What can hang from each mark:
k110: k548
k548: k20 k211 k313 k542 k653 k856
k211: k240 k805
k856: k548
k264: k548
k805: k926
k188: k926
k926: k188 k240 k548

Each row was made from one small tree. Brackets hold a mark, then the marks that hang from it, in the order of their numbers. Every link used is in the known rows. Write each row's tree.
Known rows:
{k805 {k926 k188 k240 k548}}: [ 2.535 -2.308  3.075  2.138 -0.182  2.487  5.575  1.460 -0.354  1.267
  7.567  1.298 -0.968  2.781 -0.083  2.754 -2.609  0.484  0.556 -0.563
  0.886  0.207  0.753 -4.966]
{k548 k313 k542 k653 k856}: [ 3.498  2.079 -4.292 -5.187 -1.333 -1.497 -1.072  1.790 -1.879  0.744
  0.097 -3.330 -0.808 -5.103  1.982 -5.239  5.969  0.570 -2.057  0.984
 -3.197  1.523  1.719  3.315]
{k805 {k926 k188 k240}}: [ 1.982 -1.313  4.062  1.593 -0.101  2.250  6.624  1.687 -0.331 -0.115
  6.431  0.586 -1.638  3.039  0.775  2.536 -2.406  2.033 -0.319 -1.544
  0.592  0.413  2.194 -3.638]
{k926 k188 k240 {k548 k653}}: [ 3.826 -1.053  1.063  0.260  0.118  1.285  3.148  1.083  0.475  1.929
  4.910  1.313 -1.159  0.141 -0.025  0.870 -0.639 -0.232  0.923 -0.028
 -0.686  0.404  1.576 -4.015]
{k188 {k926 k240 {k548 k20 k211}}}: [ 3.049 -1.242  2.579  1.204 -0.129  0.424  6.448  3.742  1.072 -1.006
  5.806  0.960 -3.574  0.393  0.601  0.413 -1.391 -1.402  2.920 -1.232
 -1.677  1.735  2.010 -2.962]
{k805 {k926 k188 {k548 k313}}}: [ 3.055 -2.136 -0.445  0.061 -0.423  1.092  2.094  0.894 -1.261  2.195
  6.104 -0.462 -0.207  0.913  0.001  0.467  0.636 -0.560  0.105  1.104
  0.465  0.626 -0.002 -1.491]
{k188 {k926 {k548 k20 k313}}}: [ 3.624 -0.159 -0.943 -0.748  0.351 -1.212  1.489  2.044  0.509  1.377
  4.443 -1.115 -1.412 -0.929  0.789 -0.946  1.803 -2.743  1.587  2.005
 -2.873  2.299  0.837 -0.562]
{k110 {k548 k20 k211 k542 k856}}: [ 0.376  0.603 -2.888 -2.556 -2.819 -1.672  0.310  1.825 -2.112 -1.045
 -0.989 -1.279 -4.429 -2.080 -0.096 -3.143  4.630  1.052  0.354 -1.701
 -3.379  1.043  3.593  2.739]
{k211 k240 {k805 {k926 k548}}}: [ 1.834 -2.722  0.818  2.097 -1.347  3.727  4.872  2.263 -0.168  2.370
  6.453  1.070 -1.650  4.206  2.743 -0.265  0.392 -0.500  3.259 -1.012
 -0.310 -2.947  1.611 -1.985]
{k110 {k548 k20 k211 k856}}: [ 1.136 -0.106 -3.019 -1.923 -1.014 -1.121 -0.053  0.187 -1.384 -0.513
 -1.630 -0.150 -2.966 -1.108 -0.460 -2.171  3.325  0.293  2.334 -1.711
 -1.606  0.944  2.760  1.924]
{k110 {k548 k856}}: [-0.323  0.642 -3.348 -1.321 -0.164 -1.287 -2.398 -2.312 -1.437  1.197
 -2.144  0.040  0.333 -0.632 -0.001  0.135  2.273  0.189  0.865  0.562
 -0.472  0.414  0.765  0.382]
{k805 k926}: [ 0.448 -0.647  1.111  0.860 -0.422  0.626  2.313  0.317 -0.872 -0.140
  2.343 -0.140 -0.469  0.764  0.875  0.558 -0.109  0.523  0.278 -0.699
  0.199 -0.299 -0.223 -0.151]
{k211 {k805 {k926 k188 k240 k548}}}: [ 2.131 -3.006  3.056  2.891 -0.806  3.816  7.616  2.807  0.019  2.246
  8.754  1.065 -1.886  4.064  1.441  1.950 -2.044  0.720  1.576 -1.333
  0.694 -1.244  2.266 -4.753]
{k264 {k548 k653 k856}}: [ 1.017  2.555 -2.931 -3.408 -0.915 -1.625 -0.419 -0.782 -1.360  1.723
 -2.989 -1.994  1.070 -4.784  0.594 -1.933  5.119  0.513  2.080  0.057
 -0.953  0.840 -0.287 -0.135]
{k856 {k548 k20 k211 k313 k542 k653}}: [ 3.420  0.786 -4.021 -3.174 -1.099 -2.329 -1.384  4.282 -1.571 -0.406
  1.652 -2.601 -6.632 -5.392  1.055 -6.243  5.626 -1.010  0.291 -2.332
 -5.385  1.580  3.023  6.080]
{k188 {k926 k240 {k548 k20 k211 k653}}}: [ 4.768 -0.601  1.642  0.043 -0.128 -0.136  6.350  3.813  1.188 -0.792
  5.549  0.726 -4.302 -1.564  1.594 -1.159  0.367 -1.790  3.568 -1.432
 -2.981  1.634  2.783 -2.336]
{k805 {k926 k188 k240 {k548 k313}}}: [ 4.321 -2.275  0.955  0.447 -0.090  1.723  4.595  2.167 -1.122  2.065
  8.547 -0.145 -0.545  1.075  1.053  1.169 -0.925 -0.024 -0.255 -0.072
 -0.239  1.239  1.470 -3.288]
{k548 k20 k211 k542 k653}: [ 2.459  0.359 -0.458 -2.447 -2.630 -0.870  2.629  4.125 -0.454 -1.701
  0.753 -1.630 -5.583 -3.363  0.867 -4.678  4.334  0.362  0.225 -2.557
 -4.175  0.614  3.732  2.905]
{k110 k548}: [-1.048 -0.437 -2.111  0.518 -0.329 -1.323 -2.120 -1.729 -0.708  1.018
 -0.729  0.781 -0.552 -0.038  0.589  1.446  1.021 -0.408  0.749 -0.390
 -1.286 -0.019  1.456  0.424]
{k926 k240 {k548 k211 k542 k856}}: [ 1.438 -0.318 -0.765 -1.567 -1.911  0.675  3.024  3.368 -1.892 -0.601
  2.778 -0.273 -1.603 -2.174 -0.370 -2.247  0.899  0.631 -0.312 -0.895
 -0.465  0.691  0.752 -1.102]
{k188 {k926 k240}}: [ 1.487  0.489  3.169  1.292  0.985  0.073  5.331  1.602  1.007 -0.958
  4.069  0.629 -0.617  1.247  2.004  2.484 -2.493  0.091  0.749 -0.074
 -0.851  1.259  1.485 -3.014]
{k926 k548}: [ 0.401 -1.079 -0.925  0.361  0.105  0.105 -1.061 -0.394 -0.220  1.545
  1.279  0.594  0.548 -0.259 -0.827  0.324  0.067 -1.410  0.856  1.084
  0.264 -0.098 -1.494 -1.471]
{k856 {k548 {k211 k240} k542 k653}}: [ 1.742  0.172 -1.526 -0.757 -1.460 -0.033  0.699  3.364 -1.027 -0.796
  2.005  0.421 -5.639 -1.232  1.652 -3.589  2.953 -0.081  1.777 -2.902
 -2.988 -1.515  2.229  3.332]

Write each row's tree:
[ 2.886  0.142 -2.865 -3.880 -2.792  0.558  3.542  5.738 -1.528 -0.311
  1.910 -3.725 -4.656 -2.411  1.668 -6.842  5.759  1.031 -0.101 -1.527
 -3.343  0.757  4.631  4.488]
{k548 k20 {k211 k805} k313 k542 k856}
[ 6.962 -0.699 -0.705 -1.946 -0.077  0.668  3.208  3.059  0.498  2.487
  6.489 -1.127 -2.912 -1.486  0.904 -2.074  1.944 -0.804  0.450 -0.158
 -3.376  2.122  4.142 -2.090]
{k926 k188 k240 {k548 k20 k313 k653}}
[ 1.530 -1.770  1.725  1.816 -1.404  3.698  5.981  2.700  0.173  0.839
  5.265  0.490 -2.352  4.506  3.698 -0.514  0.303  0.803  2.600 -2.305
 -0.554 -2.881  3.100 -0.773]
{k211 k240 {k805 k926}}
[ 4.800 -1.127 -2.123 -3.104 -1.005  0.527  2.133  2.482 -1.202  0.947
  3.058 -1.253 -1.996 -0.904 -2.001 -4.016  3.075 -0.476  1.191  0.606
 -0.053  2.044  1.531  0.302]
{k926 k188 {k548 k20 k211 k313 k856}}
[ 1.675 -0.521  2.084  1.841  0.890  0.353  4.125  1.363  0.841  0.423
  5.259  1.189  0.098  0.970  1.117  2.743 -2.423 -1.247  1.449  0.934
 -0.591  1.065 -0.002 -4.326]
{k188 {k926 k240 k548}}
[ 4.895  1.031 -1.711 -2.570 -1.432 -2.407  1.571  3.588  0.090  1.251
  4.898 -2.693 -3.580 -3.752  2.315 -3.435  5.103 -2.219  0.068  2.065
 -5.745  2.258  2.493  0.905]
{k188 {k926 {k548 k20 k313 k542 k653}}}
[ 2.903 -0.929 -3.223 -2.037 -3.259 -0.923  1.555  4.129 -1.588 -0.147
  2.950 -1.387 -5.832 -0.824  3.116 -3.627  5.065 -0.158  0.624 -2.998
 -5.790  0.078  6.584  3.838]
{k110 {k548 k20 {k211 k240} k313 k542}}
[ 3.311  0.113 -1.662 -2.722 -1.363  1.280  3.908  3.412  0.159 -0.265
  0.265 -1.441 -4.152 -1.602  1.370 -6.039  4.282  0.852  3.070 -2.086
 -1.865 -0.211  3.644  2.526]
{k548 k20 {k211 k805} k653 k856}
[ 1.005  0.834 -2.980 -1.741 -0.531 -1.258 -1.662 -1.249 -0.887  0.944
 -1.558 -0.659 -1.632 -0.386 -0.228 -1.250  3.427  0.253  1.381  0.162
 -2.232  1.095  2.270  0.915]
{k110 {k548 k20 k856}}
[ 1.267 -1.985  3.249  0.834 -3.600  2.542  8.948  5.918 -0.721 -1.331
  6.441 -1.392 -7.022  2.696  0.964 -2.347  2.160  2.069  0.808 -3.535
 -1.950 -1.004  5.305  0.723]
{k548 k20 {k211 {k805 {k926 k188}}} k542}
[ 3.813 -3.069  3.165  2.021 -2.018  4.763  7.823  3.381  0.708  2.388
  8.747  0.710 -4.443  6.420  1.297 -0.508  0.741  0.315  3.603 -1.250
 -1.169 -2.265  3.991 -3.267]
{k211 k240 {k805 {k926 k188 {k548 k20}}}}
[ 2.559 -0.886 -5.399 -2.196 -0.762 -2.400 -1.476  0.423 -1.432  0.764
  0.132 -0.500 -2.161 -4.447  2.547 -2.341  4.105 -1.154  1.513 -2.114
 -2.887  0.756  3.509  3.756]
{k110 {k548 k211 k313 k653}}
[ 6.261  0.099 -3.329 -4.340 -0.116 -0.054  0.471  1.245 -0.498  2.849
  3.021 -1.754 -1.541 -2.096 -0.748 -4.396  4.821 -0.595  0.888  2.269
 -1.909  2.240  1.758 -0.134]
{k926 k188 {k548 k20 k313 k653 k856}}
[ 2.736 -1.116 -0.334 -0.295 -0.141  0.495  0.606 -0.287  0.241  2.040
  2.895  0.952 -0.688 -0.060 -0.927  0.011  0.943 -0.770  1.310  1.226
 -0.064 -0.072  0.249 -2.352]
{k926 k188 {k548 k653}}
[ 2.961  0.797  1.282 -0.079 -0.816 -0.853  4.005  2.854  0.218  0.328
  5.579 -0.055 -2.256 -2.105  2.695  0.355  0.914 -0.904  0.211  0.656
 -3.656  0.967  1.508 -2.890]
{k188 {k926 k240 {k548 k542 k653}}}
[ 1.021 -0.917 -0.132  0.442 -2.489  1.897  3.472  6.028 -0.371 -0.528
  3.849 -0.352 -8.122  2.196  1.639 -4.024  2.912  0.411  2.855 -3.630
 -3.763 -2.238  4.449  3.408]
{k856 {k548 k20 {k211 k240 k805} k542}}
[ 4.026  1.131 -4.075 -2.503  1.031 -2.026 -3.382  1.424 -0.301  1.781
  1.076 -1.882 -3.873 -3.729  0.971 -4.340  4.371 -1.440  1.177 -0.389
 -4.300  1.675  1.673  4.185]
{k856 {k548 k20 k313 k653}}
[ 3.016  1.390 -1.737 -4.120 -2.515 -0.673  2.172  3.472 -1.261 -1.664
 -0.461 -2.108 -4.708 -3.859  0.415 -6.130  5.462  1.142  0.233 -1.624
 -3.260  1.221  3.013  3.037]
{k548 k20 k211 k542 k653 k856}
[ 3.793 -3.244  0.437  0.699 -1.943  3.674  6.239  3.492  0.804  1.802
  5.760  1.862 -3.976  3.158  1.741 -1.966  1.162 -0.402  4.308 -1.993
 -0.300 -2.914  3.853 -1.466]
{k926 k188 {k548 {k211 k240 k805} k653}}
[ 0.548 -0.190 -0.956  0.147  0.331 -0.571 -0.682  2.030 -0.370 -1.026
  0.202  0.162 -4.759 -0.696 -1.473 -2.283  0.928 -0.848  2.473 -2.292
 -1.170  0.327  0.595  3.002]
{k856 {k548 k20 k211}}
[ 3.892 -1.742  0.032 -0.386  0.297  1.164  2.464  2.015 -0.264  2.287
  6.268 -0.099 -0.164  0.446  0.303  0.840 -0.869 -0.615 -0.497  0.553
 -0.423  1.452  1.638 -2.995]
{k926 k188 k240 {k548 k313}}
[ 3.218  0.284 -4.407 -4.379 -2.565  0.069  2.609  4.599 -1.800  0.203
  1.362 -3.183 -3.049 -4.507  3.125 -7.029  6.154  0.902 -0.027 -1.297
 -2.974  0.024  3.894  4.687]
{k548 {k211 k805} k313 k542 k653 k856}
[ 1.223  0.172  2.236  1.174 -0.808 -0.356  4.288  2.933  0.004 -0.063
  5.850  0.070 -1.505 -0.214  1.564  1.730 -0.782 -0.801 -0.323  0.869
 -2.446  0.928  0.766 -3.520]
{k188 {k926 k240 {k548 k542}}}
[-0.184 -0.634 -3.585 -0.869 -1.399 -0.609 -0.116  4.623 -1.932  0.281
  2.806 -1.821 -4.737 -2.224  1.660 -4.016  3.382 -0.338  0.286 -2.271
 -2.693 -0.669  2.450  5.278]
{k856 {k548 {k211 k805} k313 k542}}
[ 2.241 -3.115  0.767  1.415 -1.436  2.719  4.527  2.086 -0.729  0.028
  4.984  1.803 -2.040  2.237  1.226 -0.688 -0.218 -0.780  3.255 -2.090
  0.800 -1.920  0.466 -1.088]
{k805 {k926 {k548 {k211 k240}}}}
[ 2.040 -0.158 -4.015 -1.669 -0.525 -2.136 -2.290  0.255 -0.663  1.761
  0.617 -1.299 -2.268 -1.650  1.513 -1.464  3.703 -1.253  0.426 -0.547
 -4.098  1.669  3.747  2.493]
{k110 {k548 k20 k313}}
[ 1.126  0.903 -2.187 -3.238 -3.501 -2.574  2.049  4.680 -2.125 -0.088
  0.477 -4.041 -3.610 -5.805  1.002 -4.128  6.402 -0.168  0.089 -2.740
 -4.390  1.799  3.453  3.116]
{k264 {k548 k20 k211 k313 k542}}
[ 1.904 -1.596  2.108  1.217  0.139  1.796  3.426  1.211  0.168  1.544
  5.167  1.530 -0.352  2.001 -0.999  2.325 -2.353  0.089  0.254  0.081
  0.461  0.456  0.873 -4.590]
{k926 k188 k240 k548}
[ 5.481 -2.275  0.955 -0.600 -1.603  2.205  4.927  3.052  0.898  0.770
  5.105  1.379 -5.080  1.928 -0.182 -2.812  2.000 -0.488  3.710 -1.786
 -1.738 -0.877  3.703 -1.543]
{k926 k188 {k548 k20 {k211 k240} k653}}
[ 1.884 -1.902 -2.095 -0.913 -2.474 -0.373  2.119  3.719 -2.789  0.110
  4.838 -1.566 -2.358 -3.033  1.202 -2.656  2.840 -0.909 -0.647 -0.953
 -1.530  0.538  0.517  1.940]
{k805 {k926 {k548 k211 k313 k542}}}
